Every row comes from one small tree of marks. The marks that hang from a mark follow it in brackets, in alphabetical order. Every link used is in the known rows. Which tree was each row made from?
Known rows:
rapap{pegog}: [ 0.317 -0.341  0.079 -0.514 -0.137 -1.965 -0.112  0.386  0.062  0.235
  0.138 -0.033  0.360 -0.755 -0.212 -0.192 -0.260 -0.108 -0.381]
tudo{godu sopaka}: [-1.617 -0.128  1.653 -1.329 -1.124  0.703  0.170 -0.635  0.753 -0.010
  0.578  0.139 -1.127  0.397 -1.002  1.099  0.174  0.492  0.375]
godu{mosu{panev} rapap{pegog}}: [-0.084  1.229  1.672  0.328 -1.515 -4.344 -0.255  1.102  0.136 -0.383
  0.233  0.503 -0.388 -1.232  0.828 -1.114 -2.771 -0.341 -1.185]
rapap{godu{mosu{bidem panev}} pegog}: [ 0.170 -0.424  1.409  0.656 -0.942 -5.543 -0.489  1.525 -0.925  0.322
  1.247  0.631  1.070 -0.561  2.092 -1.179 -2.102 -0.529 -0.526]
godu{mosu{bidem pegog} rapap}: [-0.014  0.845 -0.158 -0.356 -0.718 -5.113 -0.891  0.233 -0.521  0.335
  0.538 -0.212 -0.391  0.074  2.282 -1.290 -3.332 -0.138 -0.803]
tudo{bidem{mosu} godu sopaka}: [-1.866 -0.318  1.383 -1.284 -1.690  0.295 -0.224 -0.102  0.327  0.506
  0.726  0.122  0.226  0.554  1.623  1.629 -1.173  0.769  0.554]
godu{rapap}: [ 0.254  1.299  0.209 -0.492 -0.813 -0.926  0.377  0.153  0.460 -0.254
  0.169 -0.202 -0.714  0.016 -0.144 -0.007 -0.873  0.051 -0.223]
tudo{bidem{mosu{panev}} sopaka}: [-1.867  0.562  1.931  0.560 -0.852 -1.400 -0.245  0.495 -0.303  0.156
 -0.554  0.319 -1.609  0.093  2.027  0.924 -0.635  0.159 -0.001]
pegog{rapap{godu{mosu{bidem panev}}}}: [-0.066  1.154  1.410  0.883 -0.737 -4.474  0.778  1.086 -0.817 -0.163
  1.237  0.623  0.487  0.812  2.656 -1.497 -2.687 -0.686 -0.178]
godu{mosu{bidem panev}}: [-1.139  0.298  0.846  1.501 -0.398 -3.454 -0.603  0.519 -0.967  0.024
 -0.011  0.303 -0.599  0.198  2.647 -1.140 -1.675 -0.749 -0.465]
tudo{godu{mosu{panev} rapap{pegog}} sopaka}: [-1.575  1.286  3.347 -0.990 -2.691 -3.543 -0.061  0.397  0.878 -0.427
  0.795  0.637 -1.419 -0.780 -0.183 -0.040 -2.594  0.133 -0.806]
godu{mosu}: [-0.445  0.032  0.307  0.131 -0.425  0.157 -0.493  0.309 -0.173 -0.085
  0.323  0.124  0.880 -0.146  0.984 -0.723 -1.828  0.088 -0.373]
bidem{mosu{godu panev pegog}}: [ 0.338 -0.148  1.221  0.980  0.646 -5.153 -1.867  0.098 -0.731  0.202
  0.950  2.095  0.538 -1.217  0.512 -0.474 -1.878 -0.173 -0.259]
tudo{godu{mosu}}: [-0.698 -0.342  0.888 -0.568 -1.422  0.224 -0.658  0.015  0.360  0.017
  1.189  0.390  1.974  0.047  0.698 -0.222 -2.132  0.345 -0.028]
mosu{bidem godu{rapap} panev pegog}: [ 0.698  0.986  0.972  0.408 -0.485 -8.113 -1.196 -0.083 -0.693  0.209
  0.848  0.855 -1.769  0.082  0.941 -0.874 -1.597 -0.748 -0.423]
rapap{godu pegog}: [ 1.227 -0.745  0.498 -0.888 -0.572 -2.111  0.095  0.949  0.104  0.306
  1.264  0.341  1.664 -0.800 -0.497 -0.075 -0.492  0.214  0.002]
pegog{rapap}: [ 0.144  1.245  0.099 -0.268  0.137 -0.966  1.244 -0.036  0.090 -0.239
  0.072  0.041 -0.172  0.655  0.293 -0.578 -0.758 -0.239 -0.036]

Write each row's tree:
[-1.011  0.988  3.085 -1.019 -3.271 -4.914 -1.003  0.143  0.583  0.032
  0.705  0.184 -1.845  0.204  1.179  0.263 -2.858  0.533 -0.638] : tudo{bidem godu{mosu{panev pegog} rapap} sopaka}
[-1.555  0.866  1.556 -1.748 -1.855 -4.372 -0.787 -0.430  0.286  0.373
  1.168 -0.025 -1.407  0.398  1.313 -0.153 -3.136  0.395 -0.453] : tudo{godu{mosu{bidem pegog} rapap} sopaka}
[-0.169 -0.062  0.825  1.298  0.118 -4.790 -0.754 -0.012 -0.991  0.154
  0.670  0.856 -1.191  0.542  1.397 -0.513 -0.220 -1.003  0.145] : mosu{bidem godu panev}
[ 0.280  0.077  1.869  0.862 -1.005 -1.582 -0.476  1.164 -0.293 -0.341
  1.137  1.001  1.048 -0.571  0.662 -0.771 -1.751 -0.030 -0.176] : rapap{godu{mosu{panev}}}
[ 0.533 -0.402  1.913  0.477 -1.161 -3.551 -0.472  1.522 -0.261 -0.089
  1.302  1.004  1.490 -1.264  0.420 -0.966 -2.020 -0.073 -0.643] : rapap{godu{mosu{panev}} pegog}
[-0.539  1.153  2.231 -0.087 -0.347 -6.058 -0.578 -0.018 -0.610  0.281
  0.712  1.322 -1.612  0.538  1.635 -0.007 -2.313 -0.074 -0.036] : tudo{bidem{mosu{godu panev pegog{rapap}}} sopaka}
[-0.291  0.831 -0.030 -0.527 -1.133 -4.612 -0.087  0.820 -0.317  0.300
  0.533 -0.417 -0.002 -0.094  2.547 -1.087 -3.145 -0.431 -0.878] : godu{mosu{bidem} rapap{pegog}}
[ 0.492  0.890  1.122  0.295 -0.869 -7.683 -0.402  0.482 -0.542  0.156
  0.906  0.685 -1.607 -0.161  1.187 -0.661 -1.500 -1.008 -0.446] : mosu{bidem godu{rapap{pegog}} panev}
[ 0.677  0.945  0.873 -0.540 -0.741 -0.840  0.828  0.879 -0.120 -0.243
  1.552  0.544  2.011  0.518  0.863 -1.070 -2.807  0.146  0.005] : pegog{rapap{godu{mosu}}}
[ 0.925 -0.594  0.647 -0.501 -0.575 -2.352 -1.145  0.725 -0.238  0.241
  1.592  0.780  2.062 -0.654  0.408 -0.892 -2.448  0.549 -0.341] : rapap{godu{mosu{pegog}}}
[-0.662  0.634  1.786 -2.548 -3.021 -2.818  0.329  0.094  1.114  0.387
  0.794 -0.729 -1.162  0.506  0.364  1.246 -1.098  0.466 -0.119] : tudo{bidem godu{rapap{pegog}} sopaka}
[-1.630  1.364  2.723 -0.686 -2.676 -2.227  0.030  0.305  0.619 -0.037
  0.514  0.384 -1.396  0.311  1.592  1.418 -1.921  0.420  0.117] : tudo{bidem{mosu{panev}} godu{rapap} sopaka}
[-0.518  1.265  1.096  0.550 -1.357 -6.257 -0.220  1.020 -0.516  0.000
  0.187  0.079 -1.019 -0.500  2.422 -1.338 -2.915 -0.777 -1.030] : godu{mosu{bidem panev} rapap{pegog}}
[ 0.304 -0.774  0.216 -0.456 -0.764 -3.856 -0.313  1.278 -0.697  0.625
  1.603  0.096  1.936 -0.240  2.112 -0.948 -2.384 -0.130 -0.278] : rapap{godu{mosu{bidem}} pegog}
[ 0.416  0.417  0.422 -1.469 -2.146 -3.827 -0.994  0.201  0.435  0.685
  1.224  0.204  1.562 -0.111  2.002  0.589 -3.052  0.765 -0.091] : tudo{bidem{mosu{pegog}} godu{rapap}}
[ 0.981  0.892  1.107  0.402 -0.034 -7.158  0.546  0.638 -0.868  0.241
  0.990  0.664 -0.508  0.450  1.125 -1.112 -1.286 -0.612 -0.173] : mosu{bidem panev pegog{rapap{godu}}}
[ 0.951  1.042  1.692  0.059 -1.018 -5.718 -0.475  0.546  0.111 -0.238
  0.874  1.043 -0.956 -0.842 -0.618 -0.509 -1.351 -0.605 -0.564] : mosu{godu{rapap{pegog}} panev}
[ 1.088  1.035  1.487  0.424  0.227 -4.994  0.179  0.956 -0.521  0.007
  1.182  1.703  1.218 -0.822  0.599 -0.874 -2.583  0.021 -0.197] : bidem{mosu{panev pegog{rapap{godu}}}}
[ 0.234 -0.382  1.244  0.816 -0.570 -6.049 -1.311  0.987 -1.078  0.394
  1.223  0.837  0.524 -0.376  1.928 -1.258 -2.311 -0.226 -0.503] : rapap{godu{mosu{bidem panev pegog}}}
[ 0.711  1.172  1.368  0.460 -0.179 -5.904 -1.487  0.265 -0.315 -0.037
  1.087  1.880 -0.359 -1.256  0.400 -0.509 -2.819 -0.138 -0.504] : bidem{mosu{godu{rapap} panev pegog}}
